Each row was made from one walk, in order. Every step used is in the known rows, and no mark comes twice. Write each row's walk.
Known rows
A -> C: [ 0.79 -0.87 -0.32  0.04 -0.67 -0.22 -0.44 -0.04 -0.92  0.11 -0.06 -0.21
  0.90 -0.36 -0.58 -0.86 -0.32 -0.06  0.69 -0.49 -0.99  0.13 -0.68 -0.72
 -0.06]
B -> N -> C -> X -> S: [-0.63  0.74 -0.57 -1.08 -0.83 -1.25  2.22 -3.25 -1.10  0.77 -1.09  1.13
 -0.76  0.52 -0.85 -1.11 -0.20  1.12  1.61  1.45 -1.15 -0.11 -0.59 -1.22
  0.89]
E -> A: [-0.63  0.43 -1.29  0.73 -0.40 -0.15  0.32 -1.59  0.80 -0.43 -0.23  0.17
  1.10  0.63  0.73  0.35  1.09  0.25 -0.61 -0.03  0.45 -0.47 -0.20 -0.91
 -0.83]
B -> N -> C -> X: [-0.77  0.66 -2.40 -0.77 -0.48 -1.01  1.82 -1.06 -1.02  0.62 -0.11  0.37
 -1.02  0.14  0.08 -0.55  0.15  0.52  1.54  1.40 -0.48 -0.72 -0.52 -0.80
  0.74]
P -> A -> N -> C -> S: [-0.73  0.56  0.19  0.22 -0.09 -1.11  0.31 -8.90 -0.85  0.24  0.72  0.64
  0.53 -4.22 -0.79 -0.71  0.39  0.60  0.73  1.38 -0.19  0.49  0.01 -0.62
  0.84]
P -> A -> N -> B: [ 0.00  1.71  0.37  0.74  0.09 -0.85  0.28 -6.90 -1.09  0.72  0.89  0.66
 -0.73 -1.28 -0.73  0.27  0.62  0.95  0.45  0.61  0.24 -0.11 -0.22 -0.01
  0.19]
P -> A -> E: [ 0.63  0.35 -0.81 -0.35 -0.75 -0.15  0.45 -2.80 -0.20  0.36  1.01  0.01
  0.11 -1.03  0.30 -1.03  1.54  0.28  0.21 -0.22 -0.09  0.24 -0.25  0.66
  0.75]
P -> A -> C: [ 0.19 -0.35  0.66  0.03 -0.91 -0.27 -0.09 -4.51 -1.35  0.12  0.02 -0.14
  0.60 -1.16 -0.44 -0.95  0.21  0.20  0.67 -0.28 -0.50  0.23 -0.97 -0.31
  0.36]
N -> A: [-0.02  0.70 -0.33 -0.09  0.47 -0.16  0.79 -0.96 -1.27 -0.10 -0.51 -0.29
  1.89  0.15  0.21  0.42  0.62  0.30 -0.28 -0.23  1.01 -0.82  0.37  0.37
 -0.03]
E -> A -> N -> B -> C -> S -> X: [-3.80  2.42 -1.33  1.48 -0.85 -1.96 -0.09 -7.51 -1.81  0.30  0.75  1.01
  2.48 -0.08 -0.88 -0.68  0.79  0.67  0.67 -0.61 -0.33  0.33 -0.32 -2.43
  2.27]
A -> N -> B -> C -> S: [-1.72  1.47 -2.03  0.92  0.08 -1.42 -0.81 -3.19 -1.53  0.61  0.60  0.75
  1.41 -1.56 -1.53 -0.59 -0.71  0.69  1.56  0.24 -0.75  0.72 -0.06 -1.56
  0.35]
E -> A -> C -> B: [-0.51 -0.42 -2.46  1.34 -1.08 -0.67 -0.14 -0.94 -0.44 -0.21 -0.31 -0.56
  1.80  1.54 -0.37 -0.16  0.30  0.34  0.68 -0.80 -1.22 -0.01 -0.97 -2.04
 -1.36]
C -> B -> N -> A: [-1.86  1.72 -1.85  0.48  1.00 -0.63  2.42  2.20 -2.10  0.08 -0.53 -0.32
  1.25  2.79 -0.45  0.74 -0.12  0.36  0.52  0.07 -0.57 -0.69  0.15 -0.03
 -2.13]
N -> C -> A: [-0.17 -0.39 -1.40  0.06  0.02 -0.66  0.08 -3.62 -0.10  0.41 -0.64 -1.15
  0.36 -0.81  0.03  0.48 -0.04 -0.13  0.43  0.24 -0.55 -1.05 -0.20 -1.03
 -0.90]
P -> A -> C -> N: [ 0.15  0.24  0.44 -0.36 -1.27 -0.46  0.61 -3.60 -1.65  0.25 -0.02  0.64
 -0.62  1.11 -0.71 -1.06  0.26  0.38  1.18  0.34  0.14 -0.19 -1.05 -0.74
 -0.11]
E -> A -> N -> B -> C: [-1.43  1.40 -3.54  1.58 -0.47 -1.29 -0.37 -3.89 -1.12  0.17  0.21  0.34
  1.01  0.37 -0.29  0.02  0.66  0.85  0.66  0.26 -0.45 -0.17 -0.45 -1.89
 -0.34]
C -> B: [-0.74  0.12 -1.08  0.68  0.03 -0.26 -0.04  0.82 -0.33  0.10 -0.24 -0.62
 -0.12  1.34 -0.56  0.36 -0.45  0.20  0.59 -0.22 -0.74  0.41 -0.10 -0.43
 -0.51]
A -> N -> B -> C: [-1.11  1.05 -2.10  1.00 -0.11 -1.10 -0.63 -2.03 -1.85  0.59  0.27  0.10
  0.11 -0.16 -1.03 -0.35 -0.46  0.64  1.27  0.22 -1.01  0.29 -0.33 -1.04
  0.45]
B -> N -> A: [-1.09  1.61 -1.12 -0.25  0.96 -0.31  2.43  1.16 -1.75 -0.05 -0.32  0.26
  1.54  1.51  0.16  0.43  0.37  0.26 -0.06  0.32  0.32 -1.13  0.28  0.38
 -1.69]
C -> N -> A: [-0.10  1.42 -0.41 -0.48  0.18 -0.29  1.49 -0.22 -1.71 -0.01 -0.66  0.54
  0.73  2.44 -0.02  0.29  0.67  0.42  0.28  0.51  1.43 -1.36  0.33 -0.09
 -0.55]
C -> B -> N -> A -> E: [-0.95  1.54 -3.92  0.02  0.38 -0.73  2.53  2.99 -1.92  0.49  0.39 -0.32
  1.62  2.45 -0.31 -0.11  0.87  0.49  0.72 -0.43 -1.06 -0.66  0.28  0.15
 -1.79]
B -> C -> S -> X: [-3.82  0.84  0.58  0.04 -0.73 -1.01 -0.35 -3.12 -1.88 -0.03  0.29  0.17
  1.90 -0.24 -0.75 -1.26 -0.34 -0.29  0.67 -1.00 -0.44  1.07 -0.30 -1.10
  3.52]
B -> C -> X: [-1.97  0.44 -1.91 -0.02 -1.01 -0.68 -0.13 -1.11 -1.16 -0.01 -0.57  0.14
  0.34  1.09  0.14 -1.58 -0.18  0.42  1.38 -0.01  0.22  0.59 -0.66 -0.87
  1.19]
B -> N -> A -> C -> S -> X: [-2.66  1.68  0.71 -0.37 -0.16 -1.30  2.19 -2.41 -3.40  0.25  0.20  0.76
  3.67  0.54 -1.12 -1.14  0.22  0.08  0.58 -1.12 -0.35 -0.65 -0.28 -0.87
  1.09]
B -> C -> N -> A -> E: [-0.63  1.05 -3.72 -0.70 -0.75 -0.73  0.99  1.61 -2.51  0.27 -0.11 -0.05
  1.70  2.51  0.05 -1.32  1.12  0.40  1.18 -0.17  0.18 -0.64 -0.04 -0.42
  0.58]
N -> A -> C -> S: [ 0.11  0.24 -0.55 -0.13 -0.14 -0.69  0.26 -2.15 -1.83  0.03 -0.36  0.12
  4.04 -1.40 -0.85 -0.56  0.08  0.32  0.66 -0.71  0.22 -0.40 -0.04 -0.90
  0.07]

Write each row's walk
[ 0.90  0.56 -2.29 -0.46 -0.06 -0.26  0.80  0.20 -1.14  0.24  0.41 -0.36
  2.29 -0.16  0.33 -0.60  1.57  0.32 -0.04 -0.73  0.28 -0.88  0.41  0.64
  0.23]  N -> A -> E
[ 0.70 -0.10 -0.79 -0.10 -0.16 -0.43  0.26 -0.75 -2.07  0.04 -0.64 -0.46
  2.67 -0.11 -0.34 -0.53  0.27  0.28  0.39 -0.72  0.00 -0.81 -0.38 -0.41
 -0.12]  N -> A -> C
[-0.02 -0.54 -0.43 -0.07 -0.59 -0.54 -0.52 -0.94 -0.57  0.13  0.19  0.43
  2.22 -1.54 -1.09 -0.97 -0.63  0.00  1.01 -0.54 -0.72  0.45 -0.46 -1.31
  0.08]  A -> C -> S
[-2.79  1.58 -0.44  0.21 -0.83 -1.38 -0.69 -3.63 -2.53  0.80  0.44 -0.14
  1.70 -0.73 -1.19 -0.28 -0.33  0.17  1.65 -0.82 -0.48  0.51 -0.35 -1.55
  4.57]  N -> B -> C -> S -> X
[ 0.00  0.37 -2.01 -0.02 -0.24 -0.40  0.51 -1.12  0.64  0.51  0.42 -0.20
  1.15  1.08  0.32 -0.66  0.94 -0.17 -0.13 -1.17 -0.67 -0.62 -0.09 -0.19
 -2.22]  C -> A -> E
[ 0.92  1.19 -2.19 -0.86 -0.34 -0.47  1.63  0.75 -1.36  0.42  0.26  0.48
  0.96  2.08  0.14 -0.64  1.65  0.41  0.47 -0.08  0.83 -1.33  0.38  0.14
 -0.23]  C -> N -> A -> E
[-0.84  1.25 -1.07 -0.29 -1.32 -1.40 -0.06 -4.08 -1.78  1.07 -1.27  0.65
  0.39  1.24 -1.25 -0.83 -0.49  1.50  2.17  0.06 -0.58  0.58 -0.86 -1.75
  2.64]  N -> B -> C -> X -> S
[-0.35 -0.04 -2.06 -0.50  0.15 -0.54  1.29  0.48 -1.05  0.37  0.07 -0.27
 -0.82 -0.85 -0.14  0.12 -0.17 -0.06  0.94  1.42 -1.36 -0.59 -0.19 -0.44
  0.42]  B -> N -> C
[-0.07  0.26  2.28 -0.57 -1.80 -0.99  0.82 -8.04 -1.29  0.50 -1.07  1.32
  0.71  0.22 -1.15 -2.14  0.28  1.29  1.32 -0.17 -0.30  0.82 -1.40 -1.04
  0.85]  P -> A -> C -> X -> S
[-2.05  0.56  0.39  0.48 -1.45 -1.07  0.15 -5.33 -0.79 -0.18  0.44  0.80
  3.30 -0.24 -0.48 -1.32  0.92 -0.02  0.10 -1.41 -0.23  0.08 -0.70 -2.11
  1.79]  E -> A -> C -> S -> X
[ 1.03  1.07 -0.44 -0.23 -1.30 -0.89  0.36 -4.44 -2.29  1.00  0.21  0.41
 -1.03  0.56 -1.18 -0.05  0.28  0.85  2.14  0.41  0.06 -0.81 -1.04 -1.17
  1.18]  P -> A -> C -> N -> B
[-0.11  1.66 -1.79  1.39 -0.10 -0.92  0.25 -4.46  0.01  0.27  0.63  0.96
  0.64  0.32 -0.15  0.60  1.18  0.98 -0.07  0.43  0.19 -0.78 -0.10 -1.34
 -1.29]  E -> A -> N -> B
[-0.07  0.24  0.21 -0.24 -1.56 -0.71  0.34 -6.08 -1.30  0.27 -0.18  0.56
  0.49 -0.21 -0.29 -1.76  0.56  0.71  1.35 -0.37  0.46  0.24 -1.31 -0.66
  0.85]  P -> A -> C -> X
[ 0.03 -0.70 -1.44  0.59 -0.70 -0.57 -0.42  1.03 -1.23  0.23 -0.27 -0.75
  0.72  0.87 -1.11 -0.62 -0.81  0.07  1.27 -0.80 -1.71  0.58 -0.80 -1.18
 -0.63]  A -> C -> B
[ 0.38 -0.20  1.12 -0.55 -1.67 -1.00  0.55 -3.80 -1.00  0.46 -1.17  1.32
  1.06  1.09 -1.33 -2.11 -0.34  1.11  1.32 -0.49 -0.75  0.52 -1.14 -1.43
  0.67]  A -> C -> X -> S
[ 0.85  1.49 -0.96 -0.24 -0.37 -0.62  0.40 -0.11 -0.95  0.92  0.13  0.49
 -1.80  1.79 -0.76  0.83  0.03  0.66  1.39  0.73  0.57 -1.04 -0.06 -0.86
  0.62]  C -> N -> B
[-0.39 -0.27 -2.10  0.99 -0.07 -1.09 -0.03 -2.25 -0.98  0.35  0.22 -0.55
 -0.74 -0.74 -1.01 -0.13 -0.38  0.50  1.02  0.87 -1.67  0.32 -0.07 -0.94
 -0.40]  A -> N -> C -> B
[-1.24  1.72 -0.54  0.42 -1.02 -1.87  0.23 -5.80 -2.00  0.96 -0.78  1.63
  0.27  1.21 -1.72 -1.58 -0.50  1.75  1.86  0.45 -0.67  0.77 -0.71 -1.72
  1.08]  A -> N -> B -> C -> X -> S
[-1.02  1.00 -2.47  0.24 -0.22 -1.01 -0.91 -1.45 -1.51  0.66  0.13 -0.31
  1.55 -1.51 -1.08  0.18 -0.75  0.40  1.81 -0.05 -0.55  0.47 -0.16 -1.58
  2.06]  N -> B -> C -> S
[-0.26  0.23 -1.86  0.41 -1.80 -0.87  0.26 -3.45 -0.03 -0.20 -0.28  0.74
  1.78  1.21  0.30 -1.36  1.08  0.67  0.65 -0.54  0.43 -0.47 -1.09 -1.87
 -0.32]  E -> A -> C -> X
[ 0.52  1.27 -0.59  0.68  0.21 -0.88 -0.04 -2.80 -0.81  0.69  0.74  0.77
 -0.61 -0.30 -1.03  0.17  0.10  0.76  0.57  0.34 -0.23 -0.30  0.09 -0.46
 -0.50]  A -> N -> B
[-1.51  0.16  1.50 -0.08 -1.16 -0.97 -0.16 -3.47 -1.64  0.24  0.60  0.55
  2.12 -0.82 -1.14 -1.62 -0.19 -0.28  0.69 -1.45 -0.76  0.51 -0.57 -1.25
  2.45]  A -> C -> S -> X
[ 1.10  0.93 -2.62  0.31 -1.46 -0.97  0.25 -1.99 -0.98  0.59 -0.09  0.58
  0.23  2.10 -0.61  0.31  0.80  0.82  1.62  0.12 -0.03 -1.47 -0.86 -2.42
 -0.24]  E -> A -> C -> N -> B
[-1.61  0.45 -3.16  1.09 -0.59 -0.86  1.53  1.22 -0.83 -0.13 -0.17  0.08
  1.24  2.90 -0.55 -0.23 -0.01  0.23  0.90 -0.37 -1.96 -0.24 -1.06 -1.97
 -2.57]  E -> A -> C -> B -> N
[ 0.31  0.57  0.62 -0.68 -1.19 -1.12  1.32 -4.75 -2.25  0.36 -1.73  0.97
  2.91  1.21 -1.10 -1.68  0.32  1.34  1.04 -0.59  0.19 -0.33 -0.75 -1.16
  0.26]  N -> A -> C -> X -> S
[-1.47  0.09 -3.59  0.22 -0.69 -0.67 -0.02 -0.67 -0.32  0.32  0.07 -0.76
  1.77  1.38  0.14 -1.27  0.42 -0.29  0.59 -1.28 -1.32 -0.03 -0.48 -0.78
 -1.36]  B -> C -> A -> E
[ 0.15 -0.67 -2.50  0.39 -0.24 -0.63 -0.32 -0.26 -0.94  0.42 -0.32 -1.54
 -0.52 -0.94 -0.55  0.56 -0.43  0.29  1.31  0.64 -1.42  0.10 -0.21 -0.97
  1.07]  N -> C -> B
[ 1.63  0.53 -1.47 -0.27 -1.09 -0.80 -0.05  0.03 -1.91  1.01  0.14  0.28
 -0.72  1.47 -1.37 -0.06 -0.23  0.55  2.16  0.19 -0.44 -1.01 -0.76 -1.57
  0.59]  A -> C -> N -> B
[-0.97  0.20 -3.14  1.65 -0.44 -1.17  0.29 -4.18 -0.27 -0.05  0.07 -0.26
  0.35 -0.21 -0.29  0.07  0.65  0.71  0.40  0.84 -1.25 -0.15 -0.17 -1.89
 -1.00]  E -> A -> N -> C -> B
[-0.22  0.69  1.50 -0.58 -0.96 -0.75  0.98 -3.83 -0.04  0.44 -1.09  1.45
  0.14  1.25 -0.73 -1.26  0.03  1.11  0.65  0.19  0.09  0.49 -0.49 -0.72
  0.50]  C -> X -> S
[ 0.15  0.11 -1.57  0.20 -1.45 -0.57  0.56 -1.00 -0.48 -0.18 -0.22  0.90
  0.74  2.54 -0.14 -0.73  0.83  0.26  0.69  0.02  0.22 -0.89 -0.83 -2.02
 -1.29]  E -> A -> C -> N
